What can hang from each mark
q_478: q_603
q_434: q_946
q_603: q_304 q_478
q_246: q_603
q_51: q_304 q_434 q_780
q_529: q_304
q_780: q_51
q_304: q_51 q_529
q_855: q_529

Each row was made from one small tree. Brackets hold a mark, then the marks that hang from it, in the order of their numbers. Every link used is in the known rows. Write each row's tree.
Known rows
[q_855 [q_529 [q_304 q_51]]]: [-0.18 -3.18 -0.08  0.09 -0.76  6.14 -1.07  1.33 -1.24  2.03 -2.17  1.78
  2.40 -0.63 -0.59  0.47  5.06  0.75 -2.73 -0.22 -1.13 -2.12  1.42]
[q_304 q_51]: [-0.12 -4.08  1.62 -0.18  0.90  4.58 -2.03 -1.14 -1.70  1.70  0.55  1.26
  1.62 -0.22 -2.31  1.67  3.65 -1.74 -0.66  0.15 -0.19 -2.17  1.75]
[q_603 [q_304 q_51] q_478]: [ 0.79 -5.37  2.77 -1.51  1.63  6.35 -1.44  0.52 -2.44  4.14  0.66 -0.16
  3.11  0.51 -2.83  2.27  4.05 -0.96 -0.89  1.79 -1.73 -1.69  1.21]
[q_603 q_304 q_478]: [ 0.68 -3.93  1.92 -1.86 -0.38  4.49 -0.87 -0.02 -2.59  4.18  1.67 -0.53
  4.37  0.29 -3.46  0.54  2.92 -0.17 -0.07  1.50 -1.81 -0.50  0.66]
[q_246 [q_603 [q_304 q_51 q_529] q_478]]: [ 1.22 -5.44  2.61 -0.96  0.79  7.48 -1.67  0.30 -1.76  5.01 -0.44 -1.48
  3.96 -0.29 -1.67  1.38  5.88  0.17 -1.92  3.31 -2.78 -0.83 -0.55]
[q_246 [q_603 q_304 q_478]]: [ 0.75 -3.71  1.68 -2.10  0.19  4.13 -1.49 -1.10 -2.07  5.27  1.60 -1.46
  4.96  0.19 -3.20 -0.38  3.81  0.25 -0.51  2.12 -3.11  0.58 -0.29]
[q_246 [q_603 [q_304 [q_51 q_434] q_529] q_478]]: [ 1.80 -4.97  3.24 -0.58  0.65  8.11 -2.31  1.04 -1.56  3.91 -0.85 -2.18
  3.55 -0.31 -2.96  1.32  5.48 -0.90 -2.18  2.72 -2.53 -1.78 -0.78]
[q_304 [q_51 [q_434 q_946] q_780] q_529]: [ 0.04 -4.74  2.54  1.76  0.25  7.44 -3.33  0.27  0.05 -2.02 -1.41  1.08
  0.32 -1.64 -4.75  1.16  4.63 -4.00 -1.34  0.27  0.41 -3.16 -0.37]
[q_855 q_529]: [-0.30 -2.65 -0.28  0.15 -1.39  3.99 -1.14 -0.92 -1.51  1.59  0.27  1.47
  2.50 -0.81 -1.34 -0.87  2.74  0.59 -1.11  0.16 -0.13 -1.58  0.40]
[q_304 [q_51 q_434 q_780] q_529]: [ 0.43 -6.20  2.20  1.56  0.37  7.51 -2.75  0.17 -1.05 -0.35 -0.40  1.65
  0.75 -0.90 -2.95  1.57  4.78 -3.53 -1.98 -0.54  0.11 -4.34  0.31]
[q_603 q_478]: [ 0.71 -3.19  0.46 -2.40 -0.05  3.84 -1.95 -1.61 -2.09  3.15  1.90  0.13
  3.04  0.40 -2.39  0.83  3.23  0.01  0.42  0.66 -0.69 -0.12  0.88]
[q_246 q_603]: [-0.17 -2.33  0.42 -0.73 -0.42  2.59 -2.07 -2.75 -1.32  2.79  1.26  0.01
  3.40 -0.70 -2.64 -0.95  3.50 -0.56 -0.37  0.43 -1.58 -0.10  0.23]
[q_304 [q_51 [q_434 q_946]] q_529]: [ 0.51 -2.56  2.58  1.38 -0.70  6.70 -2.74  0.66 -0.11 -1.46 -2.10 -0.33
  0.99 -1.63 -4.36  1.33  4.14 -2.69 -1.00  1.14  0.76 -2.42  0.11]
[q_51 q_304 [q_434 q_946] q_780]: [ 0.06 -3.15  1.85  0.92  0.22  4.51 -1.79 -0.69 -0.76 -0.91  2.61  2.23
  0.81 -1.43 -5.50 -0.83  1.61 -4.66  0.07 -0.60 -0.47 -0.82 -0.43]
[q_478 [q_603 q_304]]: [ 0.45 -3.91  2.21 -0.52 -2.42  3.63  0.04  0.48 -3.30  2.43  0.55  0.37
  5.58  0.34 -3.20 -1.40  1.10 -0.32 -0.32  0.48 -0.82 -0.45  1.27]
[q_51 [q_304 q_529] q_434]: [ 1.35 -2.58  1.73  1.27 -2.36  5.39 -0.35  0.60 -1.97  1.42  1.86  0.88
  2.02 -1.59 -2.28 -0.34  2.20 -2.34 -0.74  0.58 -0.23 -1.44 -0.13]
[q_246 [q_603 [q_304 [q_51 q_780]] q_478]]: [ 0.29 -7.43  2.62 -1.43  3.34  6.46 -2.41 -1.10 -1.65  4.68  1.24  0.28
  3.20  0.45 -3.09  1.27  5.44 -1.64 -1.65  1.28 -3.34 -1.34 -0.22]
[q_603 [q_304 q_529]]: [ 0.19 -3.50  2.24  1.23 -3.03  4.99 -0.14  0.70 -2.10  2.78  0.15 -0.21
  4.39 -1.51 -2.88 -0.41  3.42 -0.80 -0.89  1.58 -0.93 -1.95  0.30]
[q_780 [q_51 [q_304 q_529] [q_434 q_946]]]: [ 0.51 -2.92  2.19  1.68 -2.14  6.33 -1.09  0.06  0.23 -0.77  0.13  1.59
  0.12 -2.01 -4.04 -0.20  2.71 -4.62 -0.62  1.16  0.74 -0.32 -1.11]

Which tree is each row?
[ 0.04 -1.28  1.64  0.13 -0.75  5.85 -2.66  1.35 -0.13 -0.92 -2.41  0.12
  1.89 -1.04 -5.23  0.86  4.21 -2.49 -1.13 -0.38 -0.53 -1.53  1.32]  [q_529 [q_304 [q_51 [q_434 q_946]]]]
[ 0.62 -7.86  3.18  1.04 -0.86  7.48 -0.44  1.56 -2.75  1.63 -0.80  1.57
  4.02 -0.15 -2.28  0.17  3.76 -1.79 -1.93  0.72 -0.67 -2.70  0.62]  [q_478 [q_603 [q_304 [q_51 q_780] q_529]]]
[-0.40 -3.60  0.73  0.98  0.00  7.38 -2.81  1.92  0.45 -1.66 -3.00  1.89
  0.96 -1.27 -4.12 -0.01  4.93 -2.13 -2.82 -1.02 -0.69 -2.74 -0.03]  [q_855 [q_529 [q_304 [q_51 [q_434 q_946] q_780]]]]
[ 1.80 -5.20  3.50 -0.34 -0.04  8.65 -1.73  2.14 -2.09  2.80 -0.75 -1.26
  2.89 -0.30 -3.15  2.17  4.57 -1.41 -1.78  2.21 -1.28 -2.92  0.22]  [q_603 [q_304 [q_51 q_434] q_529] q_478]
[ 0.03 -5.11  0.37  0.78 -0.02  7.52 -2.21  1.94 -0.65  0.11 -1.93  2.51
  1.38 -0.56 -2.32  0.31  5.06 -1.78 -3.38 -1.69 -1.11 -3.83  0.78]  [q_855 [q_529 [q_304 [q_51 q_434 q_780]]]]
[ 0.88 -4.00  2.27  1.23 -0.61  7.03 -2.42  0.55 -1.33  0.37 -1.08  0.32
  1.40 -0.94 -2.60  1.69  4.27 -2.21 -1.65  0.51  0.33 -3.46  0.79]  [q_304 [q_51 q_434] q_529]
[ 0.51 -3.36  1.90  1.82 -1.40  5.85 -1.46  0.29 -0.58 -1.00  1.53  1.62
  1.08 -2.35 -4.54 -0.97  2.56 -4.17 -0.45  0.33 -0.15 -1.23 -1.16]  [q_51 [q_304 q_529] [q_434 q_946] q_780]
[ 0.36 -4.60  1.22  1.11 -1.98  5.70  0.11 -0.74 -1.14  2.21  1.60  2.82
  1.06 -1.43 -0.98 -0.02  3.33 -3.09 -0.86  0.98  0.23 -0.40 -0.24]  [q_780 [q_51 [q_304 q_529]]]
[ 0.75 -5.28  2.60 -1.92  2.23  5.97 -1.99 -0.62 -2.01  5.26  0.61 -1.07
  3.76  0.50 -2.67  1.45  4.90 -0.40 -1.32  2.31 -3.11 -0.54  0.29]  [q_246 [q_603 [q_304 q_51] q_478]]
[ 0.00 -5.95  2.27  0.62  1.76  5.97 -3.16 -0.80 -1.25 -0.22  0.88  2.15
  0.64 -0.06 -3.92  1.59  3.87 -4.11 -1.38 -1.39 -0.25 -3.87  1.10]  [q_304 [q_51 q_434 q_780]]
[ 0.92 -4.90  1.57  1.62 -1.38  6.06 -0.94  0.08 -1.70  0.84  2.63  2.23
  1.47 -1.52 -2.69 -0.50  2.82 -3.71 -1.05 -0.39 -0.49 -2.23 -0.38]  [q_51 [q_304 q_529] q_434 q_780]
[ 0.94 -4.13  1.85  1.39 -2.08  6.50 -0.69 -0.02 -0.89  0.97  1.22  2.10
  0.57 -1.33 -2.12 -0.01  2.88 -4.14 -1.16  0.57  0.41 -1.38 -0.40]  [q_780 [q_51 [q_304 q_529] q_434]]
[-0.41 -3.58  1.66  0.56  0.34  6.38 -3.09  1.14  0.19 -1.39 -1.75  1.47
  1.36 -1.06 -5.54  0.80  4.82 -3.92 -1.43 -1.46 -0.75 -2.30  0.90]  [q_529 [q_304 [q_51 [q_434 q_946] q_780]]]
[-0.65 -5.52  0.78  0.15  0.35  5.66 -1.96  0.30 -1.22  1.55 -0.25  2.59
  2.22 -0.37 -2.50  1.11  5.52 -2.20 -1.63 -1.70 -1.31 -2.49  1.72]  [q_529 [q_304 [q_51 q_780]]]
[ 1.30 -7.33  3.49  0.28  0.94  9.14 -2.05  1.75 -1.76  2.17 -0.07  0.14
  2.44 -0.13 -3.58  2.13  5.16 -2.66 -2.02  1.21 -1.46 -3.71 -0.23]  [q_603 [q_304 [q_51 q_434 q_780] q_529] q_478]
[ 0.50 -5.82  3.70 -0.54  2.40  7.53 -3.01  0.96 -0.84  0.48 -0.20  0.00
  1.75 -0.06 -6.32  1.81  4.00 -3.67 -0.93  1.01 -1.39 -2.28 -0.18]  [q_603 [q_304 [q_51 [q_434 q_946] q_780]] q_478]
[ 0.38 -5.25  0.96  1.32 -1.19  5.41 -0.22 -0.69 -1.91  2.06  2.96  2.84
  2.03 -1.65 -1.47 -0.38  3.31 -2.58 -0.74 -0.06 -0.69 -1.34 -0.24]  [q_51 [q_304 q_529] q_780]
[-0.46 -4.53  2.52  0.80  1.83  5.84 -3.63 -0.77 -0.18 -2.02 -0.30  1.54
  0.22 -0.83 -5.68  1.22  3.65 -4.61 -0.73 -0.64  0.10 -2.93  0.34]  [q_304 [q_51 [q_434 q_946] q_780]]
[ 0.12 -2.62  2.15  0.67 -0.54  4.80 -1.40 -0.89 -0.06 -0.65  1.25  2.11
 -0.01 -1.13 -4.94 -0.35  1.75 -5.07 -0.03  0.34  0.48  0.15 -0.25]  [q_780 [q_51 q_304 [q_434 q_946]]]
[ 1.13 -3.96  1.68 -1.10 -1.38  5.58 -1.04 -0.15 -1.93  5.17  0.46 -1.93
  5.21 -0.62 -2.27 -0.38  4.93  0.86 -1.10  2.94 -2.79  0.17 -1.08]  [q_246 [q_603 [q_304 q_529] q_478]]
[ 1.61 -5.12  3.94  0.94 -1.90  7.77 -0.71  2.77 -2.78  1.02 -1.95 -0.51
  4.09  0.00 -3.03  0.05  2.72 -1.62 -1.98  1.24 -0.21 -2.75  0.91]  [q_478 [q_603 [q_304 [q_51 q_434] q_529]]]
[ 0.24 -3.48  2.00  1.01 -2.35  4.61 -0.77 -0.40 -1.58  3.77 -0.09 -1.11
  4.92 -1.56 -2.67 -1.30  4.25 -0.26 -1.39  2.21 -2.29 -0.90 -0.70]  [q_246 [q_603 [q_304 q_529]]]
[ 1.18 -4.97  3.76 -0.04 -0.33  6.22 -0.98  1.80 -2.91  1.09 -0.85 -0.04
  3.78  0.74 -3.92  0.17  1.72 -2.23 -1.42  0.38 -0.51 -2.37  1.61]  [q_478 [q_603 [q_304 [q_51 q_434]]]]
